Known rows, with every step that occurs
E/L/F/M/G/W: [ 10.7 -36.5 -35.8 -18.7  14.5 -22.0  -9.2  29.9   9.8  14.9  18.2  -8.0
 -19.6  41.6  17.2  31.1  14.8  13.7  42.9  -0.6  37.4]
R/E: [ 19.6   7.9   1.0   4.3  12.0 -10.2  22.4  -1.8  15.1  -7.3  13.4  -6.4
  10.5 -15.0 -10.7 -18.4  11.7   8.1  21.4  24.6  41.6]
G/W/E/L: [  8.5 -46.9  45.7  -5.7  23.5 -34.9  30.3   2.3 -20.9   8.2  24.8  -1.5
  21.4  -1.2   6.4  31.9   0.6 -17.2  33.5  21.7   6.3]
L/E/G/W: [ 29.3  42.0  -6.8  -6.0  12.7 -16.0  19.4  -8.2   5.9 -17.4  33.7  -8.8
  24.1  11.0 -17.7  -2.1  33.5  16.8  45.1  31.1  30.6]
R/E/G/W: [ 24.3  17.7  -2.7 -10.7  11.9 -25.4  34.5   2.6   8.9 -22.3  31.4 -11.2
  11.2   0.2 -34.9 -11.4  31.6   4.5  45.2  35.5  50.4]
M/F/L: [-33.9 -12.7   3.3   7.7   8.7  -4.9  23.1  14.6  -9.2  23.4   9.0  10.4
  -0.1  42.9   1.8  18.1  32.8  30.8   9.9  -3.3   8.2]
R/E/L/F/M/G/W: [ 28.4 -23.8 -29.4 -11.5  24.1 -31.0  16.3  23.0  20.7   1.7  29.4 -14.3
  -3.5  19.0   1.8   6.6  27.3  18.6  60.0  26.6  73.0]
M/G/E/L: [-13.8 -15.9   1.9 -11.6   2.9 -21.5  20.1  -8.6  -5.8   9.2   8.1 -23.7
  -0.8  18.2  -5.9  43.7  44.4  19.7  84.9  -1.5  39.5]
G/W/E/L/F: [  9.5 -45.8  33.5  -8.7  27.4 -32.5  31.1  11.2  -7.6  -3.1  30.0   2.6
  26.3  14.8  18.7  30.1   0.9 -15.2  30.2  23.3  18.8]
X/F/L/E/G: [-2.4 42.3 25.8 14.4  6.8 -2.3 12.5 11.9 32.5  6.3 20.2  0.2 12.1 56.1
 15.0 13.2 35.6 26.3 22.7  5.1 51.7]
X/F: [ -7.2   4.5  23.5  20.7  -6.4   1.8  -3.0  21.4  23.2 -23.6  -6.0  -9.0
  14.1  25.2  22.9   2.1  19.3 -10.3  11.2   5.9  18.0]
E/L/F/M/G: [  1.3 -24.9 -39.7 -18.5  10.7 -12.6 -17.3  26.3  18.4  18.5  10.6  -5.4
 -33.9  48.3  16.8  28.5  20.7  22.1  43.4 -11.7  36.9]
W/G/E/L/F/M: [-16.4  19.5 -15.3 -26.3  16.7 -27.4   1.3  17.3  -6.6   1.7  21.8 -30.8
 -10.9  16.7  -0.5  45.2   2.7  23.5  72.1   4.6  46.1]
L/F/M/G: [  0.8 -10.8 -60.8 -28.2  12.4  -7.3 -31.0  39.3  18.1 -15.9   5.2 -20.1
  -2.4  39.5  23.9   1.2  14.3  20.3  36.2  16.2  47.1]
X/F/M/G/E/L: [ -4.4 -18.7  -4.1   0.1   0.7 -20.1 -20.1  34.5  15.5  -1.4  -3.9 -42.3
   7.1  34.7  22.1  39.9  30.7  11.0  79.2  16.0  53.4]
F/L/E/G/W: [ 15.6  35.4   6.3  -8.1  19.4 -12.9  28.1  -8.4   1.6  33.6  41.1   8.6
  11.5  30.7 -11.1  16.4  15.7  37.6  15.0   9.3  41.7]
M/F/L/E/G: [-22.6  23.8  -4.5   3.1  13.5  -7.9  28.9   7.2   1.8  16.7  25.7   6.8
   4.1  56.0  -9.2  14.4  59.9  49.2  40.3   8.7  27.7]
W/E: [-13.0 -17.9  39.6  -8.8  18.9 -15.2  12.6  -0.8  -8.8  -2.7   9.1  -4.3
  18.6   3.1   9.4  11.2   6.9  -4.5  30.7  20.8   5.2]

Rows
[ 10.8  29.2   9.0   3.6  20.2  -0.6  18.5 -12.9   7.4  46.8  26.1  11.3
  11.0  18.8   7.2  10.7  -0.2  40.2  -4.2   0.4  33.8] => F/L/E
[  2.4 -48.6 -16.7 -29.6  20.3 -37.5 -20.9  29.4 -23.9  15.5  13.0 -34.5
  -4.4  12.5   1.0  28.9  15.9  11.3  76.9  30.5  31.3] => F/M/G/W/E/L
[  7.0 -37.9  40.4  -7.9  23.0 -29.7  26.0   5.3 -24.0 -12.0  21.5  -8.2
  42.2 -11.3   6.7  14.7  -6.0 -20.4  24.4  37.9   5.8] => G/W/E
[  6.6  11.5  -3.4 -18.8   0.5 -18.9  15.1   5.9  -8.0 -19.2  22.9  -5.4
   1.9  18.5 -30.1   9.1  23.7  -4.6  30.0  13.4  11.9] => E/G/W
[-14.0  11.5   0.1   3.3  17.6 -17.1  36.7  10.7  -6.7  10.1  32.2   4.7
  18.0  48.5  -9.5  16.8  53.8  40.0  41.1  19.5  28.1] => M/F/L/E/G/W
[ 17.1 -20.3 -13.6 -12.3  13.1 -18.5  12.1   5.5  14.2  25.7  13.5 -20.1
  18.3  14.3  21.1  60.4 -12.3  15.3  49.4   6.5  47.8] => G/E/L/F/M
[  5.2  47.8   3.4  -7.0  16.1  -3.9  20.1 -11.3  10.7  38.2  34.1  10.0
  -2.8  38.4 -10.9  13.7  20.4  46.5  14.9  -1.7  40.4] => F/L/E/G
[  3.5 -11.9 -54.1 -28.9  14.7 -13.0 -19.0  31.7  16.9 -12.3   8.3 -31.3
  18.5  30.6  25.5  19.9   8.9  22.0  54.3  24.5  59.2] => L/F/M/G/E
[ 11.7 -22.4 -32.5 -11.5  11.5  -9.0 -14.7  24.2  22.0  26.8  11.3   1.3
 -27.6  37.9  20.9  29.9  -3.3  15.1  17.7 -12.5  26.8] => E/L/F/M
[-25.2  34.8  10.1 -16.9   9.0 -20.4  14.4  -0.9 -19.3 -16.4  14.8 -29.1
   6.7  -7.3 -14.6  24.9   7.6  12.5  58.9  11.0  27.9] => W/G/E
[-13.9 -37.6   7.6 -25.2  27.4 -26.7  -1.4  22.0   5.0  10.3  18.1  -9.7
  -9.4  43.7  22.7  33.7  28.2  14.8  69.8  11.9  37.3] => W/E/L/F/M/G
[-12.5 -41.9  10.7 -20.8  21.5 -32.8  21.4  15.7  -9.2 -19.4  25.4 -10.5
  10.1  35.0  10.6  20.3  47.5   1.8  70.8  20.4  37.1] => M/G/W/E/L/F
[-13.5 -15.4  -9.6 -15.9   7.1 -18.9  20.1   0.5   8.3  -1.8  12.1 -19.3
   4.5  33.7   7.7  41.9  46.2  21.0  81.2  -0.5  52.5] => M/G/E/L/F
[  1.7 -32.4 -35.8 -33.5  25.5 -24.0 -16.3  41.8   4.9 -22.6  17.6 -24.9
  21.5  33.7  27.4   9.5  11.8   9.3  51.6  38.0  51.0] => L/F/M/G/W/E
[ 17.5  56.0 -11.9  -6.2   8.5  -4.5   8.9 -12.0  16.7 -10.7  25.2  -6.2
   6.5  19.6 -16.4  -5.4  40.8  27.7  45.5  17.7  29.7] => L/E/G
